Each row comes from the steps of one path. Every step used is in the known rows, and no mark comes twice. Write the path behind each row, first mark first.
Known rows
nufin -> goremen -> votiv: [ 1.86  0.69  2.20 -0.33 -5.04 -1.24 -1.45  1.91  0.65 -2.17 -1.95 -0.52
  1.06 -0.50 -1.57  1.86  0.29  1.29  0.86  0.42 -1.38 -3.99 -0.88 -1.75
 -0.60]
volot -> lekaloz -> vekif -> pasov -> podil -> votiv -> goremen -> muvil: [ 3.62  1.39  0.79  0.29 -6.40 -0.38 -0.33  2.12 -0.36  0.29 -0.41 -0.80
 -1.75 -0.72  0.65  4.40  0.75  0.21 -0.73 -1.18 -1.10 -0.15  0.40  0.70
  1.07]
muvil -> goremen -> votiv -> vekif -> fibe: [ 1.75 -0.11  3.28 -1.45 -3.42 -1.09 -1.67  1.08  1.21  0.58  0.17  0.80
  0.69 -0.77 -1.13 -0.93  0.93  0.65  3.59 -0.26 -0.35 -4.04  0.08  0.58
 -0.76]
podil -> votiv -> vekif: [ 2.01  0.52  0.87 -1.97 -4.47 -1.94 -2.08  2.88 -1.60 -1.50 -0.23 -1.54
  1.21 -0.61  1.85 -0.57  0.03  1.08  1.72  0.00 -1.55 -3.88  0.28 -0.60
  0.99]
lekaloz -> vekif -> pasov -> podil: [ 1.44 -2.00  1.26 -0.42 -5.05 -0.68 -1.49  1.93  0.78 -1.32 -1.37  1.17
 -1.14 -1.69 -0.40  1.50  0.82  0.02 -0.35 -0.18  0.82  0.01 -0.68 -1.03
  0.43]
pasov -> vekif: [ 1.14 -0.48  0.37 -0.59 -3.47 -1.82 -1.27  1.67 -0.70 -1.34 -1.67  0.65
 -0.09 -1.87 -0.08  0.64  0.18  1.35  0.23  0.83  0.12 -3.44  0.96 -0.20
 -0.80]
fibe -> vekif -> pasov -> podil -> votiv -> goremen: [ 1.36 -2.00  2.26 -0.24 -3.38 -0.04  2.35  4.00 -0.50 -0.16  1.05 -0.92
 -0.55 -1.49  1.13  3.50  1.28  0.70  1.24 -0.19 -2.17 -0.40  1.41  1.00
  1.25]
muvil -> goremen -> votiv -> vekif -> nufin: [ 0.96  0.25  2.41 -1.59 -1.67 -2.52 -1.94  0.23  0.44 -1.59 -0.48  2.51
  0.90 -0.68  0.13 -1.63  0.56  0.58  2.84 -0.31 -1.71 -0.87 -0.01  1.34
 -0.26]
fibe -> vekif -> nufin: [ 0.22 -0.58 -2.05 -0.45 -2.85 -3.34 -2.02  0.88  0.46 -2.88  1.49  2.97
  0.22  1.07  1.56 -1.25  0.00  1.21 -0.14 -0.44 -1.09 -0.39 -1.08  1.04
 -1.15]
fibe -> vekif: [ 0.35 -0.55 -1.12 -1.04 -3.20 -2.31 -1.56  2.12  0.46 -1.78  2.09  0.87
  0.41  0.68  1.07 -0.38  0.20  1.01  0.64  0.23 -0.93 -2.05 -0.45 -0.08
 -0.73]
goremen -> votiv -> vekif -> lekaloz: [ 2.00  0.19  2.48 -2.00 -5.41 -1.36 -2.14  0.28 -0.18 -0.24 -0.15  0.71
  1.88 -0.31 -0.76  1.29  0.76  0.54  1.62 -0.30 -0.22 -1.32 -1.67 -0.21
 -0.98]
nufin -> vekif -> fibe: [ 1.38 -1.20  0.82 -0.51 -5.72 -1.59 -2.61  0.35  1.36 -0.37 -1.71 -0.20
 -0.43 -1.88  0.01  0.49  0.32  1.77 -0.84  1.35  1.44 -5.37 -0.55  0.52
 -0.92]
votiv -> goremen -> vugil: [ 2.20  0.44  0.82 -1.11 -3.15 -3.76 -0.81  1.52  1.40 -1.82 -1.69 -1.43
  1.23  0.01 -0.48 -0.86  0.29  1.53  1.33  1.84 -1.48 -4.70  0.12 -1.80
 -0.42]
podil -> votiv: [ 1.50 -0.24 -0.88 -1.32 -6.02 -2.58 -2.25  3.20 -1.48 -2.99  0.61 -1.04
  0.62 -0.39  0.93 -0.53 -0.45  0.96  0.08 -0.01 -1.01 -4.62  0.55 -1.32
  1.68]
lekaloz -> vekif -> pasov -> podil -> votiv -> goremen: [ 2.63 -2.34  3.28 -0.32 -4.96  0.28  0.37  3.25 -0.36 -0.66 -0.57 -0.49
 -0.98 -1.41  0.35  2.59  0.87  0.35  1.46 -0.63 -1.10 -1.18  1.23 -1.05
  2.24]
volot -> lekaloz -> vekif -> nufin: [ 1.75  0.76 -2.73 -0.20 -3.91 -3.16 -3.93 -0.41  1.24 -3.29  1.51  3.93
 -0.78  1.59  0.43  0.71 -0.38  0.79 -0.99 -0.61 -0.10 -0.54 -1.56 -0.33
 -0.33]
volot -> lekaloz -> vekif -> nufin -> goremen: [ 1.62  1.80 -0.92  0.62 -3.12 -1.70 -3.15 -1.44  2.26 -2.17 -0.14  3.31
 -0.70  1.48  0.04  2.70 -0.12  1.56 -1.05 -0.12 -1.06 -2.54 -1.85 -1.02
 -1.19]
muvil -> goremen: [-0.48 -0.42  0.15 -1.38 -2.97 -2.56 -1.86  0.37  1.04 -2.03  0.83  0.88
  0.06 -0.97 -0.28 -1.25 -0.30  0.90  1.00  1.32 -0.90 -5.17  1.00 -0.66
  0.41]
volot -> lekaloz: [ 1.09  1.42 -2.85 -0.64 -4.06 -3.36 -2.47  1.19  0.94 -2.59  1.08  0.86
 -0.14 -0.21 -0.56  1.60 -0.32  0.98 -1.55  1.13 -0.31 -3.03 -0.67 -0.68
 -0.28]
nufin -> goremen -> votiv -> vekif -> lekaloz: [ 1.90  1.34  4.43 -1.31 -4.93 -0.15 -1.45 -0.92  0.76  0.84 -1.97 -0.04
  2.09 -0.28 -1.07  3.47  0.88  1.36  1.55  0.19 -1.14 -3.46 -2.02 -1.00
 -1.74]
pasov -> podil -> votiv -> goremen: [ 1.76 -0.65  1.64 -0.51 -4.68 -1.22  0.59  2.79 -0.51 -0.66 -0.37 -1.48
  0.12 -2.26  0.53  1.35  0.54  1.37  1.15  0.94 -1.98 -3.23  2.01 -0.55
  2.51]
volot -> lekaloz -> vekif -> fibe: [ 2.57  0.31 -1.97  0.05 -5.55 -1.53 -3.70  0.61  1.82 -1.07  2.52  2.13
 -0.98  1.36 -1.05  0.88  0.03  0.78 -0.32 -0.53  1.26 -3.49 -1.57 -0.93
 -0.77]
nufin -> goremen: [ 0.73  0.87  0.80 -0.20 -4.30 -1.76 -1.62  0.57  1.24 -1.88 -1.73 -0.45
  0.54 -1.01 -0.45  1.26 -0.18  1.92 -0.44  1.46 -1.14 -5.63 -0.45 -1.66
 -0.92]
volot -> lekaloz -> vekif -> pasov -> podil -> votiv: [ 2.45 -0.34 -0.09 -0.49 -5.64 -0.41 -1.02  3.04 -0.16 -1.33  0.96  0.43
 -1.39 -0.60  0.29  4.36  0.76 -0.28 -1.38 -0.98 -0.15  0.11 -0.52 -0.87
  2.00]
pasov -> podil -> votiv -> vekif -> nufin -> goremen: [ 1.62  1.65  2.31 -0.20 -3.37 -1.15 -0.55 -0.01  0.64 -0.16 -3.08 -0.35
  0.73 -2.12  2.03  2.18  0.99  1.84  0.51  0.18 -2.48 -2.13 -0.21  0.27
  0.44]

Write each row's path
[ 1.20 -0.41 -0.42  0.15 -3.03 -2.94 -1.76  0.37 -0.61 -2.19 -1.83  2.71
 -0.34 -1.59  0.48 -0.17  0.07  1.48 -0.44  0.10 -0.01 -1.85  0.31  1.00
 -1.09] | pasov -> vekif -> nufin
[ 2.14 -1.57 -0.12 -0.29 -6.10 -1.47 -3.71  0.86  0.90 -1.25  0.87  1.51
 -0.45  0.74 -0.58 -1.63  0.08  0.87  0.99 -0.70  1.41 -4.53 -1.15 -1.41
 -0.59] | lekaloz -> vekif -> fibe
[ 2.27 -0.45  3.44 -1.04 -4.12 -0.86 -0.07  3.12  0.35 -0.50 -3.39 -0.53
  0.42 -3.00 -0.92  2.39  1.46  0.18  1.20 -0.04 -0.33  1.68 -0.59  0.75
 -0.20] | goremen -> votiv -> vekif -> pasov -> podil
[ 0.20 -1.53  0.19 -0.29 -3.36 -1.13  0.65  2.76  0.96 -0.79  0.01  0.83
 -0.66 -1.74  0.35  2.33  1.24  0.40 -0.69  0.17 -0.23  0.90 -0.54  0.76
 -0.46] | fibe -> vekif -> pasov -> podil
[ 0.39 -1.66 -0.42 -0.66 -3.37 -1.81 -0.70  3.24  0.33 -2.28  0.96  0.91
 -0.30 -0.05  0.49  1.21  0.32  0.49 -0.16 -0.18 -0.44 -0.88 -0.89  0.43
 -1.14] | fibe -> vekif -> pasov
[ 1.77  0.80  1.29  0.29 -4.55 -2.33 -1.83  0.78  0.74 -3.09 -2.34  1.62
  0.75 -0.36 -0.91  0.89  0.01  1.44  0.28 -0.26 -1.50 -2.47 -1.39 -0.39
 -0.93] | vekif -> nufin -> goremen -> votiv
[ 2.39  0.57  1.01 -1.15 -3.72 -2.92 -2.58  1.44 -0.25 -2.54 -1.86  1.80
  1.24 -0.42  0.35 -1.13  0.46  0.96  2.09 -0.57 -0.95  0.25 -1.25  0.86
 -0.74] | goremen -> votiv -> vekif -> nufin
[ 1.04 -0.62  4.69 -1.55 -2.30 -0.45  0.61  1.99  1.25  0.38 -2.03  0.23
  0.14 -3.24 -0.96  2.12  1.74 -0.07  2.22  0.25 -0.97  0.34  0.64  1.15
  0.23] | muvil -> goremen -> votiv -> vekif -> pasov -> podil
[ 0.04 -0.69 -0.58 -1.30 -4.61 -1.74 -1.72 -0.25  0.58 -0.50  3.10  1.79
  0.80  1.33  0.63  1.48  0.44  0.85 -0.14 -0.08 -0.18 -2.05 -1.54 -0.10
 -1.31] | fibe -> vekif -> lekaloz
[ 1.25 -0.40  2.00 -0.95 -3.25 -1.30 -0.33  1.81  1.14 -0.24 -3.10 -0.42
 -0.03 -3.55  0.17  1.76  1.14  0.74  0.17  0.83 -0.09 -0.31 -0.18  0.66
 -0.53] | votiv -> vekif -> pasov -> podil
[ 1.87  1.17  0.14 -0.24 -5.37 -3.05 -1.45  0.75 -0.12 -1.12 -1.90 -1.10
  0.05 -1.12  0.01 -1.00 -0.54  1.58  0.67  0.82 -1.17 -3.96  0.84  0.55
 -0.86] | votiv -> goremen -> muvil
[ 1.83  0.65 -1.98 -0.79 -4.17 -1.83 -3.46  0.75  0.87 -2.35  1.96  1.83
 -0.53  1.36 -0.10  1.46 -0.17  0.63 -0.69  0.08  0.13 -2.21 -1.05 -1.57
 -0.15] | volot -> lekaloz -> vekif
[ 1.35 -0.88 -0.87 -0.52 -4.36 -2.97 -3.99  0.34  0.53 -3.44  0.19  3.30
 -0.18  1.01  0.59 -1.91 -0.43  0.99  0.29 -0.77  0.03 -1.43 -1.23 -0.71
 -0.21] | lekaloz -> vekif -> nufin
[ 1.72  0.64  1.45 -1.60 -4.39 -1.05 -0.86  2.47 -0.80  0.06 -1.14 -1.46
  0.93 -2.35  1.73  0.64  0.90  1.00  1.23  0.39 -1.32 -1.90  0.70 -0.34
  1.63] | pasov -> podil -> votiv -> vekif
[ 2.44  0.44  1.39 -0.78 -5.63 -0.75 -1.07  2.15 -0.04  1.15 -0.63 -1.37
  0.56 -2.26  0.99  0.28  1.22  1.10  1.41 -0.38 -0.13 -3.11  0.12  0.34
  0.87] | pasov -> podil -> votiv -> vekif -> fibe
[ 1.00 -1.23  0.36 -0.37 -4.95 -2.08 -0.65  2.27  0.97 -1.84 -2.10  0.27
 -0.79 -3.21 -0.82  1.79  0.72  0.61 -1.27  0.78  0.43 -0.80 -0.08 -0.14
  0.17] | vekif -> pasov -> podil
[ 2.15 -0.64  1.61 -1.74 -4.65 -1.48 -1.21  3.67 -1.32 -1.99 -1.37 -1.50
  0.51 -1.43  1.30  0.95  0.32  0.66  0.79 -0.41 -0.90 -2.74  0.01 -0.15
  0.56] | podil -> votiv -> vekif -> pasov
[ 2.26  1.44  3.65 -1.00 -3.52 -0.47 -1.29  1.33  0.72 -0.57 -2.98 -1.01
  1.80 -0.83 -0.53  1.68  0.74  1.59  2.39  0.62 -1.80 -3.37 -1.12 -0.96
 -1.27] | nufin -> goremen -> votiv -> vekif
[ 1.29  0.43  1.06  0.19 -3.13 -1.38 -0.77  1.25  0.71 -1.99 -0.05  2.27
  0.77  1.26  0.22  1.68  0.59  1.34  1.08 -0.86 -2.10 -0.57 -1.74  0.51
 -1.51] | fibe -> vekif -> nufin -> goremen -> votiv
[ 1.79 -0.40 -0.33 -0.13 -4.49 -0.93 -1.49  1.45  1.70 -1.29  0.07  1.85
 -1.74 -0.95 -0.83  4.16  0.85  0.02 -1.49  0.00  0.73  0.90 -1.10 -0.62
  0.17] | volot -> lekaloz -> vekif -> pasov -> podil
[ 1.75 -1.97  0.64 -0.85 -5.23 -1.45 -2.64  2.39  0.17 -2.97 -0.64  1.31
 -0.76 -0.15 -0.39  0.47 -0.09  0.29 -0.06 -0.52  0.68 -1.90 -0.93 -1.51
 -0.31] | lekaloz -> vekif -> pasov
[ 2.27 -0.21  3.42 -0.25 -6.42 -0.47  0.72  1.76 -0.73  1.19 -4.68 -3.23
 -1.34 -3.74  1.49  3.95  0.99  1.23 -0.98  0.70 -1.06 -1.57  1.50  2.22
  0.90] | nufin -> vekif -> pasov -> podil -> votiv -> goremen -> muvil
[ 2.09 -1.84  1.59 -0.76 -6.40 -0.24 -1.22  3.31 -1.00 -1.61 -0.08 -0.11
 -0.92 -1.15  0.71  2.10  0.81 -0.18 -0.12 -1.13 -0.02 -0.63  0.03 -1.35
  2.03] | lekaloz -> vekif -> pasov -> podil -> votiv
[ 2.39  2.93  2.79 -0.76 -3.03 -2.04 -0.49  0.00  1.20  0.12 -4.38 -1.48
  1.63 -1.03  2.29  1.45  1.77  1.69  0.56  0.37 -2.86 -2.14 -1.23 -0.93
 -0.02] | pasov -> podil -> votiv -> vekif -> nufin -> goremen -> vugil
[ 3.06  0.18  2.03 -0.95 -5.26 -1.48 -2.20  2.43  0.30 -0.38 -0.77  0.13
  1.19 -0.78 -1.11 -0.67  0.70  0.80  2.62 -0.70  0.38 -2.87 -1.20  0.36
 -1.30] | goremen -> votiv -> vekif -> fibe
[ 2.20  0.58  5.29 -0.40 -3.52  0.41  0.82  1.88  1.41  0.41 -4.80 -1.10
  0.67 -3.24 -1.12  4.46  1.77  0.91  1.37  0.43 -1.14 -0.26 -0.91  0.07
 -1.15] | nufin -> goremen -> votiv -> vekif -> pasov -> podil
[ 2.02  0.71  2.71  0.67 -3.34 -1.13 -0.68  0.51 -0.32 -1.54 -3.29  2.07
  0.25 -1.26 -0.87  2.56  0.54  1.69  0.81 -0.27 -1.24 -2.13 -0.48  0.60
 -1.47] | pasov -> vekif -> nufin -> goremen -> votiv
[ 0.73 -0.57  0.91 -0.88 -4.73 -1.36 -1.54 -0.90 -0.61  0.05 -0.40  1.72
  0.25 -1.30 -0.69  2.37  0.38  1.13 -0.66  0.51  0.81 -3.35 -0.15 -0.24
 -1.26] | pasov -> vekif -> lekaloz
